Known rows, with every way that one mark hangs from another:
musal{gelo niveb{nanu razaf}}: [-0.38  0.21  0.12  0.07 -0.01  0.16 -0.11  0.16  0.04  0.03 -0.24 -0.32
  0.08  0.28 -0.16  0.08 -0.43  0.03]
gelo{nanu niveb}: [-0.01  0.10  0.10  0.06 -0.03  0.07 -0.28  0.26 -0.06 -0.06 -0.23 -0.37
  0.09  0.28 -0.10 -0.04 -0.34  0.03]
vusud{musal nanu niveb}: [ 0.01  0.26  0.14 -0.14 -0.02  0.17 -0.20  0.17  0.07  0.04 -0.30 -0.23
 -0.07  0.27 -0.12 -0.01 -0.34 -0.06]
musal{gelo{razaf{vusud}}}: [-0.09  0.26  0.08  0.20  0.00  0.19 -0.01  0.18  0.15  0.04 -0.28 -0.20
  0.00  0.23 -0.03 -0.07  0.31 -0.04]
musal{gelo{razaf} niveb}: [-0.18  0.27  0.10  0.06 -0.02  0.12 -0.04  0.24  0.07 -0.01 -0.37 -0.26
  0.01  0.23 -0.09 -0.03 -0.13 -0.06]
razaf{vusud{musal{gelo niveb} nanu}}: [-0.26  0.21  0.06 -0.09  0.00  0.24 -0.14  0.16  0.15  0.05 -0.39 -0.18
 -0.17  0.20 -0.29  0.00 -0.03  0.06]
musal{gelo niveb}: [-0.25  0.22  0.07 -0.04 -0.04  0.16 -0.17  0.24  0.04 -0.02 -0.34 -0.26
  0.03  0.26 -0.12  0.01 -0.24  0.02]
niveb{musal{gelo{nanu}} razaf}: [-0.04  0.17  0.02  0.13 -0.04  0.20 -0.18  0.27 -0.10  0.02 -0.40 -0.28
  0.31  0.35  0.12  0.01 -0.20  0.04]
gelo{nanu niveb razaf}: [ 0.05  0.16  0.12  0.17  0.00  0.05 -0.15  0.24 -0.05 -0.05 -0.25 -0.37
  0.07  0.26 -0.07 -0.08 -0.22 -0.06]
musal{gelo niveb{razaf{vusud}}}: [-0.43  0.19  0.08 -0.02  0.02  0.25 -0.10  0.18  0.09  0.04 -0.34 -0.24
  0.10  0.26 -0.21 -0.10  0.21  0.04]
razaf{vusud{musal}}: [-0.10 -0.01  0.07  0.05  0.02  0.19 -0.18  0.19  0.12  0.03 -0.25 -0.24
 -0.07  0.26 -0.16 -0.09  0.16 -0.01]
gelo{niveb}: [-0.14  0.12  0.10 -0.03 -0.03  0.13 -0.22  0.20  0.09  0.00 -0.21 -0.32
  0.04  0.24 -0.18 -0.03 -0.37  0.00]
musal{gelo{nanu}}: [ 0.02  0.19  0.06  0.15 -0.05  0.13 -0.21  0.28 -0.10 -0.06 -0.32 -0.30
  0.13  0.32  0.07  0.03 -0.18  0.05]
niveb{nanu razaf{vusud{musal}}}: [-0.23 -0.01  0.12  0.17  0.05  0.20 -0.12  0.10  0.12  0.08 -0.13 -0.30
 -0.01  0.29 -0.20 -0.02 -0.01  0.00]
razaf{vusud{niveb}}: [-0.09  0.28  0.14 -0.04  0.00  0.17 -0.23  0.21  0.09  0.03 -0.18 -0.24
  0.02  0.26 -0.04 -0.14  0.27 -0.05]
vusud{musal{gelo niveb}}: [-0.27  0.04  0.08 -0.05 -0.02  0.17 -0.17  0.25  0.04 -0.03 -0.37 -0.23
 -0.05  0.28 -0.20  0.01 -0.34 -0.01]
razaf{vusud}: [-0.08  0.17  0.06  0.05 -0.01  0.17 -0.17  0.19  0.12  0.04 -0.22 -0.28
  0.00  0.23 -0.09 -0.10  0.25  0.02]
gelo{nanu niveb{razaf{vusud}}}: [-0.20  0.08  0.10  0.08  0.04  0.17 -0.20  0.19 -0.02 -0.01 -0.23 -0.35
  0.15  0.28 -0.19 -0.15  0.13  0.04]
razaf{vusud{musal{gelo} nanu niveb}}: [-0.13  0.31  0.12 -0.08 -0.01  0.26 -0.18  0.16  0.14  0.05 -0.29 -0.11
 -0.10  0.27 -0.13 -0.01 -0.01 -0.01]
vusud{musal{gelo{nanu}}}: [ 0.00  0.02  0.06  0.14 -0.03  0.15 -0.21  0.28 -0.10 -0.07 -0.35 -0.26
  0.06  0.35  0.00  0.03 -0.26  0.01]
vusud{nanu niveb{musal{gelo}}}: [ 0.03  0.49  0.07 -0.10 -0.09  0.22 -0.23  0.21  0.09  0.08 -0.35 -0.15
  0.08  0.26  0.07  0.08 -0.39  0.00]
niveb{musal{gelo} nanu razaf}: [-0.14  0.21  0.05  0.18 -0.04  0.20 -0.15  0.17  0.06  0.10 -0.23 -0.26
  0.18  0.31  0.03  0.14 -0.48  0.03]

Rows:
[ 0.01  0.19  0.10  0.20 -0.04  0.06 -0.18  0.17  0.15  0.06 -0.14 -0.32
 -0.01  0.21 -0.07  0.07 -0.56 -0.06]  gelo{niveb{musal nanu} razaf}
[ 0.05  0.26  0.03  0.17 -0.06  0.16 -0.07  0.23  0.09  0.06 -0.37 -0.20
  0.11  0.25  0.11  0.03 -0.17 -0.06]  niveb{musal{gelo{razaf}}}
[-0.10  0.36  0.10  0.12 -0.05  0.19 -0.30  0.20  0.14  0.08 -0.11 -0.17
  0.01  0.27  0.07  0.06 -0.12  0.01]  razaf{vusud{niveb{musal{gelo} nanu}}}
[-0.14  0.02  0.15  0.23  0.04  0.11 -0.12  0.12  0.20  0.03 -0.08 -0.28
 -0.18  0.21 -0.27 -0.03 -0.19 -0.07]  gelo{niveb{nanu} razaf{vusud{musal}}}
[ 0.10  0.55  0.09  0.01 -0.06  0.19 -0.11  0.19  0.10  0.09 -0.37 -0.14
  0.06  0.25  0.10  0.04 -0.27 -0.08]  vusud{nanu niveb{musal{gelo{razaf}}}}
[ 0.04  0.46  0.07 -0.11 -0.04  0.21 -0.27  0.17  0.14  0.12 -0.28 -0.19
  0.00  0.21 -0.01 -0.06  0.08  0.00]  razaf{vusud{nanu niveb{musal}}}
[ 0.04  0.44  0.00  0.14 -0.04  0.23 -0.05  0.13  0.20  0.13 -0.38 -0.14
 -0.02  0.18  0.01  0.01  0.11  0.01]  niveb{musal{gelo{razaf{vusud{nanu}}}}}
[ 0.09  0.31  0.16  0.15  0.02  0.09 -0.17  0.24 -0.04 -0.02 -0.22 -0.29
  0.05  0.28  0.08 -0.19  0.41 -0.11]  gelo{nanu razaf{vusud{niveb}}}
[-0.03  0.16  0.06 -0.02  0.01  0.22 -0.14  0.12  0.16  0.08 -0.30 -0.23
 -0.14  0.21 -0.21 -0.04  0.06  0.03]  razaf{vusud{musal nanu}}
[-0.14 -0.01  0.12  0.11  0.04  0.15 -0.09  0.16  0.18  0.02 -0.23 -0.24
 -0.11  0.21 -0.28 -0.13  0.06 -0.08]  gelo{niveb razaf{vusud{musal}}}
[-0.07  0.04  0.10  0.15  0.05  0.09 -0.14  0.25 -0.04 -0.05 -0.34 -0.32
 -0.08  0.24 -0.16 -0.18  0.28 -0.07]  gelo{nanu razaf{vusud{musal{niveb}}}}
[-0.10  0.17  0.00  0.17 -0.01  0.24 -0.19  0.23 -0.04  0.05 -0.36 -0.24
  0.24  0.31  0.07 -0.05  0.21  0.06]  niveb{musal{gelo{nanu}} razaf{vusud}}
[-0.25  0.11  0.15  0.09  0.01  0.14 -0.17  0.12  0.09  0.04 -0.10 -0.37
  0.10  0.27 -0.22  0.05 -0.56  0.01]  gelo{niveb{nanu razaf}}
[-0.33  0.07  0.10  0.09  0.01  0.17 -0.20  0.17  0.13  0.01 -0.18 -0.23
 -0.18  0.25 -0.24  0.05 -0.17  0.04]  razaf{vusud{musal{gelo niveb{nanu}}}}
[-0.31  0.03  0.10  0.20  0.03  0.25 -0.08  0.11  0.13  0.07 -0.17 -0.22
  0.00  0.31 -0.18  0.05 -0.08  0.02]  niveb{nanu razaf{vusud{musal{gelo}}}}
[-0.25  0.02  0.11  0.07  0.03  0.12 -0.23  0.17  0.12  0.02 -0.14 -0.31
 -0.19  0.22 -0.27 -0.02 -0.09  0.02]  razaf{vusud{musal{niveb{nanu}}}}
[-0.16  0.05  0.15  0.22  0.00  0.12 -0.09  0.15  0.15  0.00 -0.16 -0.24
 -0.11  0.27 -0.20  0.11 -0.67 -0.06]  vusud{musal{gelo{niveb{nanu} razaf}}}
[ 0.01  0.36  0.15  0.01 -0.01  0.19 -0.04  0.17  0.09  0.04 -0.35 -0.14
 -0.05  0.28 -0.05  0.02 -0.29 -0.12]  vusud{musal{gelo{razaf}} nanu niveb}
[-0.07  0.17  0.06  0.15 -0.03  0.15 -0.18  0.16  0.05  0.10 -0.19 -0.34
  0.17  0.29  0.01  0.08 -0.40  0.00]  niveb{musal nanu razaf}
[-0.39  0.16  0.12  0.14  0.02  0.22 -0.13  0.10  0.17  0.06 -0.10 -0.26
  0.05  0.27 -0.24  0.04 -0.22  0.06]  musal{gelo{niveb{nanu razaf{vusud}}}}
[ 0.10  0.20  0.09  0.25  0.02  0.09 -0.10  0.22 -0.02 -0.01 -0.26 -0.33
  0.03  0.25  0.03 -0.15  0.41 -0.04]  gelo{nanu razaf{vusud}}
[-0.18  0.07  0.17 -0.07  0.03  0.20 -0.15  0.21  0.00  0.02 -0.28 -0.26
  0.13  0.35 -0.11 -0.10 -0.18 -0.11]  vusud{musal niveb{razaf}}
[ 0.10  0.46  0.08 -0.13 -0.07  0.18 -0.26  0.20  0.08  0.09 -0.31 -0.22
  0.06  0.24  0.04  0.01 -0.32 -0.03]  vusud{nanu niveb{musal}}
[-0.14  0.24  0.15  0.23 -0.02  0.10 -0.08  0.15  0.15  0.01 -0.12 -0.27
 -0.03  0.24 -0.12  0.11 -0.57 -0.03]  musal{gelo{niveb{nanu} razaf}}
[-0.13  0.20  0.07  0.04 -0.04  0.10 -0.24  0.30 -0.11 -0.08 -0.36 -0.32
  0.08  0.29 -0.04  0.00 -0.22  0.05]  musal{gelo{nanu} niveb}
[-0.22 -0.10  0.10  0.07  0.06  0.18 -0.21  0.19 -0.02 -0.02 -0.26 -0.32
  0.08  0.30 -0.27 -0.15  0.04  0.01]  gelo{nanu niveb{razaf{vusud{musal}}}}
[-0.09  0.21  0.10  0.05 -0.01  0.19 -0.03  0.13  0.16  0.03 -0.35 -0.18
 -0.10  0.22 -0.24  0.06 -0.52 -0.05]  vusud{musal{gelo{niveb razaf}} nanu}
[-0.03  0.33  0.08 -0.03 -0.08  0.19 -0.26  0.28  0.05  0.03 -0.30 -0.17
  0.14  0.31  0.12  0.02 -0.25 -0.04]  vusud{niveb{musal{gelo}}}
[-0.08  0.20  0.09  0.23  0.01  0.13 -0.13  0.22  0.03 -0.04 -0.26 -0.26
  0.03  0.25 -0.08 -0.08  0.12 -0.01]  musal{gelo{nanu niveb razaf{vusud}}}
[-0.18  0.09  0.20  0.04  0.03  0.16 -0.18  0.16  0.02  0.04 -0.13 -0.30
  0.07  0.35 -0.11  0.01 -0.42 -0.09]  vusud{musal niveb{nanu razaf}}
